Each row was made from one walk, in order. Every step used is in the known rows, and no mark comes twice. Write each row's walk.
Known rows:
melez, dukel: -.02	-.08	.00	.16	.08	.11	.06	.17	.01	.10	.04	-.18	-.06	-.03	-.12	-.27	-.12	.02	-.01	-.10	.03	.15	.18	-.04	-.10	-.15	.10	-.12	-.35	-.04
nodim, melez, dukel, povuzuf: -.09	-.14	.07	.21	.14	.09	.09	.19	-.18	-.09	.06	-.44	-.05	-.24	-.17	.06	.14	.02	.09	-.04	-.04	.08	.15	-.33	-.24	-.22	.08	-.11	-.44	-.09
nodim, melez, dukel, bego, bibon, digak: .03	-.18	.02	.29	-.38	-.12	-.34	.01	-.15	.18	.14	-.47	-.43	.34	-.28	-.09	.04	.03	-.14	-.28	-.15	.13	.44	-.39	-.32	-.34	.10	-.09	-.36	-.11
nodim, bego, bibon, digak, tosaf: .15	-.08	.28	.24	-.41	.32	-.18	-.32	-.06	.26	.08	-.15	-.14	.18	.09	.13	.26	-.10	-.43	-.38	-.13	.12	.41	-.30	.00	-.19	-.19	-.02	-.12	.12
digak, nodim, bego: .05	-.15	.07	.26	-.09	.46	.20	-.03	-.19	.00	-.14	-.01	-.07	-.04	-.25	.30	.16	.06	-.07	-.01	-.09	-.02	.06	-.28	-.05	-.11	-.13	.09	-.31	.13
dukel, digak, tosaf: .02	-.15	.32	.44	-.11	.20	.06	-.35	.04	.13	.34	-.01	.10	.16	.21	-.22	.13	-.02	-.20	-.15	-.04	.00	.25	-.23	.38	-.28	-.02	-.14	.04	-.05
bibon, melez, dukel: .09	-.24	-.04	.21	.12	.00	.05	.12	-.10	-.02	.01	-.19	.10	.20	-.16	-.18	-.08	-.08	.20	-.12	-.16	.23	.12	-.16	-.16	-.20	.15	-.28	-.32	-.05
digak, bibon, melez, dukel, bego: .15	-.29	-.26	.34	-.04	-.09	-.25	.13	-.11	.12	-.06	-.24	.07	.37	-.37	-.15	.10	.02	.12	.18	-.25	.34	.19	-.23	-.05	-.23	.36	-.41	-.46	-.11
nodim, rane: .09	-.18	.12	.15	-.02	.36	-.04	.15	.09	.11	.18	-.16	.14	.25	-.05	-.18	.00	-.08	.07	.03	.05	.01	-.14	-.01	-.16	-.32	-.07	.06	-.14	.04
nodim, bego, bibon, melez, dukel, povuzuf: .18	-.28	.06	.17	.07	.40	-.03	.04	-.28	-.11	-.28	-.42	.03	-.04	-.26	.20	-.05	-.12	.14	-.10	-.24	.28	.19	-.30	-.38	-.55	.16	-.13	-.37	.00
bibon, digak, nodim: .05	.12	.03	.01	-.11	.03	.14	-.01	-.06	.02	-.08	.06	-.23	.09	-.15	.16	.20	.24	-.05	-.21	.06	.10	.04	-.28	.09	-.05	-.32	-.01	-.35	.25
bego, bibon, digak: .09	.02	.12	-.01	-.19	.08	-.12	-.10	.02	.07	-.03	-.14	-.27	.24	-.02	.00	.00	.09	-.17	-.27	.00	.13	.21	-.11	-.04	-.33	-.13	.02	-.15	.10
bego, dukel, povuzuf: .03	-.01	.05	.05	.13	.27	.03	.16	-.06	-.20	-.26	-.24	.15	-.34	.14	.20	.19	.22	.11	.25	.13	.22	.17	-.04	.14	-.34	-.02	.08	-.22	-.06
dukel, digak, nodim: .00	-.04	.17	.33	-.06	.25	.31	-.19	-.12	-.01	-.02	.03	-.13	.17	-.18	.01	.04	.15	-.03	-.04	.04	-.03	.04	-.34	.21	-.36	-.12	-.06	-.15	.08
bego, nodim, melez, bibon, digak: -.06	-.16	.16	.13	-.14	-.09	.06	-.19	-.27	.09	.03	-.28	-.24	.42	.01	.26	.28	.06	-.24	-.48	-.06	.33	.35	-.32	-.32	-.18	.09	-.27	-.24	-.09
bego, bibon: .14	-.14	.12	.12	-.06	.29	-.03	.03	-.01	-.04	-.05	-.23	-.15	.22	-.04	-.05	-.10	-.01	-.09	-.04	.08	.06	.12	.05	.00	-.46	.05	.01	-.11	.05
bibon, digak, dukel, bego, nodim: -.24	-.10	-.09	-.11	-.44	-.16	-.19	-.03	.06	-.15	-.09	-.02	-.21	.24	-.11	.09	-.11	.05	.06	-.16	-.28	.31	.29	.09	-.19	-.30	.23	.06	-.24	.00
melez, bibon, digak, dukel, bego: -.12	-.26	-.25	.00	-.39	-.18	-.23	-.05	-.24	-.02	.06	-.24	-.34	.38	-.23	-.02	-.14	.11	-.11	-.05	-.29	.48	.37	.05	-.02	-.38	.14	.08	-.43	.03
nodim, bego, bibon, digak: .05	-.07	.16	.09	-.29	.31	-.15	-.22	-.06	.15	-.13	-.14	-.24	.16	-.13	.18	.07	.01	-.25	-.29	-.20	.06	.30	-.28	-.24	-.25	-.12	.14	-.18	.06
nodim, melez, bibon, digak, tosaf: .10	-.20	.15	.36	-.24	-.10	-.06	-.25	-.34	.22	.39	-.31	-.14	.40	.12	.09	.46	-.03	-.39	-.42	-.09	.28	.44	-.40	.12	-.04	-.12	-.26	-.27	-.01
bibon, digak, dukel: -.14	.03	-.11	-.12	-.27	-.08	.01	.04	.03	-.17	.01	-.03	-.25	.19	-.19	.01	-.07	.06	.00	-.13	-.25	.22	.13	.00	-.09	-.15	-.02	.04	-.31	.10
nodim, melez, bibon: .00	-.34	.06	.36	-.01	.10	.08	-.03	-.35	.03	.19	-.42	-.13	.34	-.10	.10	.17	-.01	-.18	-.10	-.06	.14	.23	-.24	-.09	-.27	.15	-.16	-.28	-.11
bibon, melez: .11	-.26	.04	.18	.10	.06	.00	-.05	-.05	-.18	.06	-.09	.20	.29	-.04	.03	.07	-.06	.23	-.01	-.19	.10	.02	-.12	.02	-.25	.05	-.13	-.14	.04
bego, bibon, digak, nodim, melez: .19	.02	.13	.20	-.32	.08	.08	-.03	-.28	.00	-.09	-.21	-.48	.42	-.27	.33	.27	.10	-.18	-.26	.05	.00	.13	-.48	-.15	-.28	-.25	-.12	-.34	.18
nodim, melez, dukel, digak: -.14	-.23	.19	.49	-.07	.09	.16	-.10	-.12	.14	.25	-.30	-.18	.19	-.26	-.24	-.02	-.02	-.06	-.19	-.16	-.07	.25	-.49	-.21	-.27	.17	-.26	-.23	-.25
bego, bibon, melez, dukel: .26	-.21	.00	.21	.01	.10	-.02	.15	-.15	.00	-.11	-.36	-.11	.40	-.20	-.18	-.20	-.14	.09	-.18	-.07	.27	.16	-.12	-.25	-.49	.22	-.30	-.28	-.02

Which walk is each row?
.03	-.24	.15	.54	-.10	.16	.34	-.23	-.54	.07	.10	-.29	-.32	.46	-.28	.19	.19	.10	-.21	-.14	-.01	.06	.19	-.56	.02	-.45	.01	-.26	-.28	-.06 -> dukel, digak, nodim, melez, bibon
-.09	-.24	.10	.14	-.16	.09	-.21	-.02	.08	-.03	-.01	-.11	.08	.10	.10	.02	-.01	.04	.09	-.04	-.04	.14	.25	.08	-.04	-.34	.29	.07	-.08	-.08 -> dukel, bego, nodim
-.09	-.20	-.01	.16	-.10	.04	-.14	.13	.04	.11	-.06	-.21	-.03	.03	-.02	-.19	-.15	.01	.07	-.16	.01	.26	.35	.04	-.20	-.30	.38	-.08	-.28	-.15 -> melez, dukel, bego, nodim
.11	-.13	.04	.39	.05	.06	.31	-.08	-.26	-.01	-.09	-.09	-.10	.37	-.35	-.12	-.06	.05	.17	-.14	-.09	.16	.06	-.48	-.03	-.39	.04	-.39	-.35	.01 -> bibon, melez, dukel, digak, nodim
.02	-.06	.20	.55	-.21	.26	.32	-.06	-.31	-.06	-.11	-.16	-.19	.26	-.20	.22	.32	.17	-.10	.08	.04	-.06	.18	-.63	.06	-.36	-.04	-.18	-.17	-.17 -> bego, dukel, digak, nodim, melez
.10	-.18	-.04	.07	.27	.07	.04	.13	-.15	-.19	-.10	-.29	.18	-.11	-.13	.00	.02	.00	.34	-.01	-.12	.31	.07	-.19	-.13	-.34	.10	-.18	-.39	.03 -> bibon, melez, dukel, povuzuf
.04	-.15	.27	.28	-.27	-.09	.03	-.28	-.30	.17	.20	-.28	-.14	.42	.23	.23	.46	-.09	-.40	-.57	.00	.37	.49	-.35	-.05	-.08	.03	-.39	-.23	-.04 -> bego, nodim, melez, bibon, digak, tosaf
.12	-.12	.04	.27	-.48	.01	-.17	-.11	-.26	.05	-.01	-.28	-.45	.43	-.29	.29	.26	.15	-.10	-.14	-.05	.00	.23	-.48	-.09	-.37	-.12	.01	-.29	.11 -> dukel, bego, bibon, digak, nodim, melez
.04	-.11	.06	.49	-.20	.46	.08	-.17	-.11	.17	-.31	-.07	-.02	.15	-.26	.13	.31	.13	-.34	.26	-.21	.11	.28	-.48	.03	-.22	.18	-.23	-.17	-.31 -> nodim, bego, dukel, digak, bibon
-.05	-.12	.13	.43	-.10	.40	.32	-.12	-.24	.24	-.12	-.08	-.25	.01	-.42	.00	-.06	.05	-.11	-.17	-.12	.02	.19	-.53	-.19	-.25	.00	-.13	-.38	-.03 -> melez, dukel, digak, nodim, bego
-.05	-.19	.02	.31	-.01	.08	.09	.17	-.12	.07	.19	-.37	-.13	.09	-.21	-.11	.05	-.08	-.02	-.13	-.08	.02	.22	-.32	-.28	-.10	.17	-.18	-.38	-.15 -> nodim, melez, dukel
.02	-.34	-.03	.22	-.06	-.07	-.16	.07	-.06	-.03	-.09	-.21	.13	.27	-.09	-.11	-.11	-.07	.28	-.16	-.19	.33	.27	-.06	-.27	-.35	.43	-.26	-.24	-.13 -> bibon, melez, dukel, bego, nodim
.07	-.14	.08	.34	-.10	.18	.23	.08	-.23	-.10	.07	-.14	-.18	.19	-.24	.28	.29	.05	-.01	.01	.02	-.10	.01	-.41	-.03	-.14	-.10	-.11	-.34	.07 -> digak, nodim, melez
-.01	-.19	.05	.19	-.14	-.11	-.02	-.15	-.32	.11	.20	-.33	-.23	.37	-.10	.16	.26	.06	-.24	-.34	-.15	.21	.31	-.38	-.15	-.12	-.08	-.14	-.32	-.05 -> nodim, melez, bibon, digak
.06	-.13	.04	.07	-.35	.00	-.41	-.15	.04	.09	.02	-.19	-.25	.28	-.04	-.05	-.01	.13	-.08	-.12	-.08	.14	.32	-.07	.00	-.44	-.03	.14	-.14	.05 -> dukel, bego, bibon, digak
.15	.00	-.05	.21	-.24	.26	.15	-.06	-.50	.19	-.41	-.14	-.29	.15	-.19	.44	.31	.27	-.33	-.14	-.02	.40	.43	-.43	-.06	-.11	-.20	-.06	-.48	.05 -> melez, bibon, digak, nodim, bego, dukel
.20	-.19	-.08	.23	.07	.06	-.01	.00	-.05	-.08	-.11	-.06	.16	.41	-.23	.08	.27	.01	.06	.17	-.19	.21	-.01	-.22	.06	-.17	.16	-.40	-.26	.02 -> digak, bibon, melez
-.15	-.18	-.10	-.03	-.17	-.09	.05	-.01	-.42	-.25	.00	-.45	-.32	.16	-.29	.38	.17	.07	-.05	-.11	-.27	.40	.24	-.24	-.19	-.35	.03	-.08	-.51	.04 -> nodim, melez, bibon, digak, dukel, povuzuf
.18	-.15	.10	.26	-.18	.58	.13	-.02	-.25	.03	-.28	-.14	-.27	.15	-.29	.32	.04	.00	-.20	-.03	.02	.01	.11	-.27	-.13	-.40	-.03	.04	-.28	.16 -> digak, nodim, bego, bibon
-.18	-.20	-.16	-.07	-.41	-.18	-.17	-.06	-.21	-.06	-.11	-.20	-.33	.43	-.12	.12	-.13	.07	-.11	-.20	-.23	.57	.43	.12	-.18	-.41	.32	-.03	-.35	-.03 -> melez, bibon, digak, dukel, bego, nodim
-.11	-.09	.14	.30	.04	.15	.14	-.09	.01	.19	.11	-.14	-.12	.08	-.15	-.38	-.21	.05	-.05	-.18	-.05	.06	.19	-.25	-.06	-.33	.12	-.14	-.22	-.15 -> melez, dukel, digak
.24	-.40	-.02	.27	-.20	.11	-.35	-.05	-.10	-.11	.00	-.29	.06	.51	-.09	.01	-.05	-.08	.18	.09	-.19	.13	.17	-.06	.02	-.62	.21	-.04	-.06	-.01 -> dukel, bego, bibon, melez
-.07	-.34	-.04	.41	-.18	-.03	-.19	.14	-.13	.11	.27	-.40	-.11	.11	-.25	-.14	.07	-.03	.04	.00	-.15	.02	.31	-.30	-.20	-.20	.23	-.06	-.36	-.22 -> nodim, melez, dukel, bego
.19	-.15	-.17	.27	.11	.00	.02	.17	-.10	.06	-.15	-.20	.06	.34	-.35	-.12	.12	-.02	.04	.05	-.15	.34	.06	-.26	-.14	-.12	.24	-.55	-.47	-.04 -> digak, bibon, melez, dukel
-.15	-.10	-.09	-.11	.00	.19	.10	.15	-.05	-.41	-.11	-.19	-.05	-.19	-.15	.18	-.09	.04	.19	.20	-.14	.23	.00	.11	.01	-.43	.12	.10	-.34	.09 -> digak, dukel, povuzuf
-.17	-.18	-.03	.03	-.30	-.14	.14	-.04	-.37	-.14	-.04	-.30	-.43	.52	-.20	.29	.07	-.06	-.19	-.36	-.25	.43	.34	-.20	-.40	-.27	.27	-.27	-.40	-.06 -> bego, nodim, melez, bibon, digak, dukel
-.01	-.01	-.08	-.10	-.35	.04	-.06	.04	-.01	-.16	-.13	-.16	-.44	.36	-.23	.04	-.20	.00	-.13	-.17	-.14	.23	.17	.02	-.13	-.43	.04	.00	-.29	.12 -> bego, bibon, digak, dukel
-.07	-.20	.23	.21	-.06	.14	.13	.01	-.06	-.10	.06	-.17	.02	.20	.03	.20	.19	-.08	-.01	-.19	-.05	.01	.16	-.22	-.27	-.18	.20	-.15	-.10	-.13 -> bego, nodim, melez
-.04	-.04	.00	.02	.23	.15	.06	.19	-.03	-.03	-.07	-.30	.03	-.39	-.08	-.09	-.07	.10	.13	-.02	.06	.22	.13	-.06	-.07	-.27	.05	-.02	-.43	.02 -> melez, dukel, povuzuf
-.02	.07	-.05	-.26	-.21	.08	-.05	.03	-.05	-.30	-.23	-.28	-.34	.03	-.19	.21	-.10	.10	.01	-.07	-.11	.34	.13	.01	-.09	-.55	-.02	.09	-.34	.18 -> bego, bibon, digak, dukel, povuzuf
-.09	-.31	-.08	.06	-.37	.25	-.19	.25	.06	-.09	.01	-.17	-.02	.42	-.17	-.04	-.22	-.16	.16	.13	-.13	.22	.00	.22	-.36	-.59	.37	.05	-.22	-.05 -> digak, dukel, bego, nodim, rane
.22	-.37	.13	.29	-.11	.43	-.08	-.15	-.21	-.08	-.13	-.23	.06	.35	-.19	.21	.03	-.17	.01	-.08	-.33	.08	.16	-.25	-.23	-.44	.13	-.08	-.11	.00 -> nodim, bego, bibon, melez
.12	-.43	-.20	.19	-.35	.08	-.27	.06	-.17	-.33	-.07	-.31	-.14	.61	-.29	.03	-.24	-.15	.21	.20	-.37	.27	.16	.09	-.09	-.75	.39	-.04	-.18	.00 -> digak, dukel, bego, bibon, melez
.01	-.11	.24	.45	-.10	.12	.13	-.20	.00	.26	.29	-.14	-.04	.08	.07	-.42	-.03	-.08	-.22	-.26	.00	.13	.34	-.28	.20	-.25	.08	-.27	-.17	-.11 -> melez, dukel, digak, tosaf
.31	-.26	.07	.33	-.16	.46	.09	-.07	-.37	-.11	-.30	-.16	-.10	.41	-.34	.43	.11	-.08	.03	-.05	-.19	.08	.04	-.38	-.17	-.44	.00	-.13	-.26	.19 -> digak, nodim, bego, bibon, melez
.08	.11	.02	.16	-.30	.28	.14	.00	-.23	.07	-.39	.02	-.16	-.04	-.17	.39	.35	.24	-.17	-.07	-.06	.17	.25	-.48	-.06	.01	-.27	.06	-.36	.07 -> bibon, digak, nodim, bego, dukel
.02	-.15	.07	.27	-.14	.45	-.01	.03	-.10	.02	-.21	-.13	.10	-.08	-.02	.17	.17	.05	-.15	.13	-.12	.10	.29	-.18	-.07	-.12	.06	.12	-.19	-.17 -> nodim, bego, dukel
.12	-.27	.17	.24	-.17	.51	-.07	-.08	-.09	.06	-.11	-.22	-.10	.12	-.14	.15	-.04	-.09	-.20	-.04	-.15	.01	.21	-.13	-.19	-.40	.08	.10	-.14	-.01 -> nodim, bego, bibon
